Each row was made from one small tree. The marks that hang from a mark follow it in brackets, in alphabetical order. Every link used is in the known rows. Write each row's tree.
Known rows
E{N}: [ 48.3 -13.3   3.5  27.5  20.2  53.4  -7.9 -17.2   4.4   2.3 -58.0  16.6
 -23.4   3.6 -13.2  -5.5 -12.6  61.0 -45.0]
W{B{E} G}: [  9.6 -37.7  -4.4  43.0  37.6  62.0 -43.1  -2.1  -8.2 -28.5 -27.0  14.7
 -41.4  -6.7  59.7 -25.4 -51.5  19.2 -69.6]
E{G N{P W{B}}}: [ -1.6 -32.1 -13.6  20.5  -9.0  43.3 -39.6  -0.6   9.1   5.2 -37.3  39.6
   2.6  40.9  31.8  -3.8 -45.5  18.6 -21.1]
W{B G}: [ 13.0 -40.2  -6.1  41.9  24.3  49.9 -40.6  -1.4 -12.4 -26.9 -65.9  11.8
 -35.7  -2.3  45.8 -21.5 -63.9  26.8 -55.7]
P{G{E} N}: [ 23.0 -18.1  19.1  31.7  30.2  34.4  -8.5  30.5 -24.6 -40.2 -63.5   2.4
 -36.0  -0.8   3.3 -18.0  -4.6  51.4 -53.8]
E{G N{W}}: [ 11.1  -5.2   3.8  16.6  12.3  54.2 -14.9 -27.4  -3.5   4.4 -60.7  34.0
 -17.8  -0.1  -3.0  -3.0 -26.3  36.6 -17.9]
E{G N{P W}}: [  5.2  -9.9 -13.0  17.8 -12.8  49.8 -22.0 -13.6  12.3   6.8 -46.8  31.2
  -3.5  18.9   2.0  -2.1 -31.4  46.7 -18.2]
P{D G N}: [ 27.3  -2.4   4.3  14.2  28.1  15.0 -45.5  22.2 -21.7 -37.1 -86.1 -38.4
 -23.6  -3.7 -13.8 -10.2   0.7  53.0 -61.9]
B{E{N}}: [ 44.1 -11.2   4.5  31.7  35.3  64.1 -11.4 -14.4   9.8   2.8 -18.3  22.9
 -27.9  -2.2   2.9  -8.6  -0.8  51.8 -58.0]
B{E{G N}}: [ 16.0  -5.1  15.7  30.8  18.7  62.3  -5.9 -32.4   7.3   2.1 -28.5  39.3
 -16.4  -6.4  -0.4 -12.6 -11.9  39.9 -52.2]
D{P{G N{E}}}: [ 27.2 -25.2 -10.9  26.5   3.4  22.8 -13.9  10.3 -10.7 -18.1 -31.2   2.8
 -14.7  14.8  -3.6 -20.2   3.2  58.8 -51.6]
E{N{P{G}}}: [ 27.1   2.2  -6.2  34.6 -10.0  43.9  -7.6   3.1  -2.2  -9.9 -61.0   1.9
  -3.9  20.4  -8.2 -16.8  -7.2  70.9 -52.5]
N{W}: [ 18.3 -22.3 -13.9  29.1  29.4  47.2 -20.7  -4.9 -11.7 -17.2 -44.7   5.7
 -38.5  -7.4   3.0 -10.9 -48.6  47.2 -23.2]
N{E{G}}: [ -5.0 -15.6   3.7  40.9  14.7  25.7   1.6  -9.2  10.9 -18.9 -36.5  31.3
  -9.2 -15.9 -11.6 -32.9 -36.9  46.5 -27.8]
N{E{G} P W}: [-20.3 -19.5 -22.5  30.9  -5.6  23.5 -17.0   8.6  22.3 -14.0 -11.8  27.7
   0.8   5.4   5.4 -23.8 -47.4  42.0  -7.2]
W{B{E{N}} G}: [ 29.2 -25.9   3.7  34.2  33.6  69.8 -43.3  -6.5   5.0  -6.6 -32.0  26.8
 -32.2   4.2  54.9 -11.5 -21.1  22.1 -68.5]
D{P{G{E} N}}: [ 29.6 -29.1   5.9  15.2  16.4  37.3  -1.0  10.2 -29.5 -27.5 -53.2   5.7
 -38.4  17.4   4.9 -14.0 -25.7  55.5 -52.0]
E{G N{P}}: [ 14.8 -12.9  -5.0  27.3 -16.1  45.1 -10.2 -21.2  16.8   6.0 -53.4  34.5
   3.7  17.1  -9.0  -8.9 -27.4  56.4 -39.4]
W{B G{E{N{P}}}}: [ 25.9 -34.6  -3.8  25.0  11.5  56.7 -30.3  23.7  17.1 -11.2 -44.7  32.5
 -24.1  28.6  53.7 -12.6 -50.0  34.2 -48.3]
G{E{N{P W{B}}}}: [ 22.8 -39.4 -10.6  17.1  24.0  48.1 -28.5  34.3  14.9  -2.6 -15.2  33.2
 -21.7  46.3  41.1  -2.6 -45.0  27.2 -17.1]
E{G N{W{B}}}: [  4.1 -27.1   3.9  20.7  14.3  48.2 -32.2 -14.6  -5.1   2.2 -53.8  40.9
 -13.1  20.9  26.2  -5.0 -38.4  11.2 -17.7]

Write each row's tree
[ 17.8 -10.0 -20.6   1.9  38.8  18.2 -76.6  33.0  17.6 -27.1 -49.4 -22.2
 -32.1 -18.0  22.7  -4.4  -8.7  30.7 -37.2] -> P{D N{E W{G}}}
[ 15.3 -15.4  -2.0  28.1  18.2  37.2 -35.2  19.3 -30.3 -29.6 -66.2 -12.2
 -30.5  -0.2   8.9  -7.2   0.2  45.9 -42.5] -> P{G N{W}}
[ 25.2   6.6 -29.6  -4.7  11.5  44.9 -63.7   5.5  22.5  -7.0 -62.4 -17.0
 -23.7   8.3  16.1   1.2 -35.8  48.2 -33.6] -> E{N{P{D} W{G}}}
[  0.8  -7.5  -9.7  21.8   1.2  58.8 -26.0 -13.5  17.9   6.8  -4.6  34.0
  -7.2  15.2  15.9  -4.7 -23.2  37.3 -32.4] -> B{E{G N{P W}}}
[ 10.0 -12.5  -6.5  31.7  20.5  21.7 -31.3  36.3  -7.0 -30.1 -37.9  -4.2
 -17.2  -2.2   4.1 -17.1  14.8  45.3 -31.9] -> P{G N{E W}}
[ 42.4  -5.1  -3.8   0.3  30.0  31.5 -21.0  20.6  26.9 -10.4 -43.5  -1.4
 -20.1  22.5  -8.4  -6.5 -33.1  60.6 -32.5] -> G{E{N{P{D}}}}
[ -8.5  -5.7 -24.7  39.1   0.3  23.2 -15.6  31.1   3.5 -29.5 -19.1  -2.9
  -7.5   8.3   4.7 -32.5 -24.1  56.8 -21.1] -> N{E P{G} W}
[  7.9 -41.5   7.2  34.2  41.5  51.5 -23.9  14.6 -11.2 -35.9 -56.6  22.4
 -49.9  -2.5  53.3 -24.8 -72.5  23.1 -43.9] -> W{B G{E}}
[ 15.2 -18.0   5.3  21.0  18.1  45.2  22.7  -7.2 -33.5 -30.8 -49.6   9.0
 -42.5   9.7  -1.7 -29.4 -59.3  59.2 -41.4] -> D{P{G{E}}}
[ 10.4 -11.9   2.4  11.1  25.8   0.5 -41.4  17.3  18.4 -21.0 -50.8   3.0
  -4.0  -7.0 -15.8 -13.3  -6.5  34.6 -39.5] -> P{D N{E{G}}}
[ -5.4 -44.5 -18.7  27.2  22.7  50.8 -43.7  32.8   2.6 -31.8 -31.1  20.6
 -38.9  17.8  70.1 -18.6 -85.4  21.2 -27.6] -> N{P W{B G{E}}}
[ 23.6  -2.5  17.5   9.3  43.9  16.2 -29.8  39.2 -18.0 -45.0 -76.0 -25.1
 -34.3  -1.7  -6.9 -13.9 -11.8  47.8 -53.1] -> P{D G{E} N}
[  6.0   3.3  -0.8  17.7  24.3  19.3 -12.2  35.5  -6.1 -46.0 -56.4 -26.8
 -24.7  10.0  -6.9 -29.7 -51.0  58.7 -41.3] -> N{P{D G{E}}}
[ 39.2 -16.1 -12.9  31.8  11.2  59.3 -20.4  -3.7  24.8   4.8  -0.7  19.6
 -14.1  17.2   7.3  -7.7  -9.0  64.1 -59.3] -> B{E{N{P}}}
[-19.6  -2.6 -25.7  11.8  10.4   5.5 -37.6  18.0  27.1 -20.9 -21.4  -0.2
   0.2   6.9  -5.8 -20.4 -54.1  38.2  -6.2] -> N{E{G} P{D} W}
[ 32.4  -2.2 -14.0  -8.4  32.8  34.6 -32.1  27.9  23.7  -9.8 -34.0  -1.6
 -26.4  27.6   1.3   0.9 -41.7  49.0 -11.7] -> G{E{N{P{D} W}}}
[-13.2 -27.0 -19.6  44.0  13.2  42.5 -40.7  28.9 -18.7 -30.9   1.4   1.9
 -19.5  27.2  50.6 -25.3 -43.5  24.9 -48.0] -> N{P{G} W{B{E}}}
[ -0.7 -39.6  -2.3  24.5  45.7  54.8 -36.7  19.6 -13.5 -36.1 -48.2  20.9
 -57.1   0.1  66.3 -19.3 -77.9   8.4 -24.5] -> N{W{B G{E}}}
[  2.6   7.5 -19.9  27.2   9.5   1.0 -23.8  34.8  13.9 -38.0 -38.5 -32.7
  -0.5   7.4 -18.0 -35.4 -24.4  64.1 -41.1] -> N{E P{D G}}
[ 17.8   1.8  -6.6   4.3  -1.9  28.3 -33.1 -11.4  20.5  -0.7 -65.9   4.8
   3.2  19.3 -18.8  -6.6 -32.0  52.3 -36.8] -> E{G N{P{D}}}
[ 11.7  -9.7  -1.0  31.5  -1.0  56.7 -14.2 -20.2  23.1   4.9 -12.5  37.2
  -0.2  13.2   4.7 -12.1 -16.7  49.6 -53.8] -> B{E{G N{P}}}
[ 15.3 -49.6 -15.3  23.3  25.4  47.0 -76.7  20.1 -14.0 -22.1 -59.1   8.2
 -39.1   7.7  63.4   1.5 -34.9  11.5 -50.1] -> P{N{W{B G}}}
[ 27.7 -33.4   6.2  14.9  45.3  51.4 -22.0  20.1  -0.9  -6.9 -33.3  36.5
 -37.0  28.5  37.5  -4.2 -40.0  18.0 -13.6] -> G{E{N{W{B}}}}
[ 12.9 -16.2  10.1  20.2  35.7  38.2 -20.4  35.0 -25.7 -39.0 -55.0  -0.2
 -41.6   1.2  15.4 -10.7 -10.0  41.5 -32.7] -> P{G{E} N{W}}
[  0.4 -46.9 -27.8  38.6  23.8  45.9 -46.8  21.8   1.3 -16.0  21.9  14.6
 -23.6  28.9  51.9 -12.1 -55.7  22.0 -39.0] -> N{P W{B{E}}}
[ 33.3 -15.4 -26.0  18.7   2.7  51.3 -27.9   0.9  15.1   6.4 -32.4  13.8
 -15.0  25.7   3.3   2.8 -27.9  59.4 -23.7] -> E{N{P W}}
[ 28.0 -37.4 -24.5  24.9   5.8  45.7 -44.7  14.8  11.8   5.5 -24.4  21.0
  -8.6  46.0  34.9   1.9 -39.0  32.3 -25.9] -> E{N{P W{B}}}
[ 10.5 -19.0 -15.8  29.1  -5.1  42.8 -36.3  23.0  -8.5 -10.2 -44.8   5.6
  -3.9  45.8  31.4 -12.7 -26.0  34.7 -33.6] -> E{N{P{G} W{B}}}
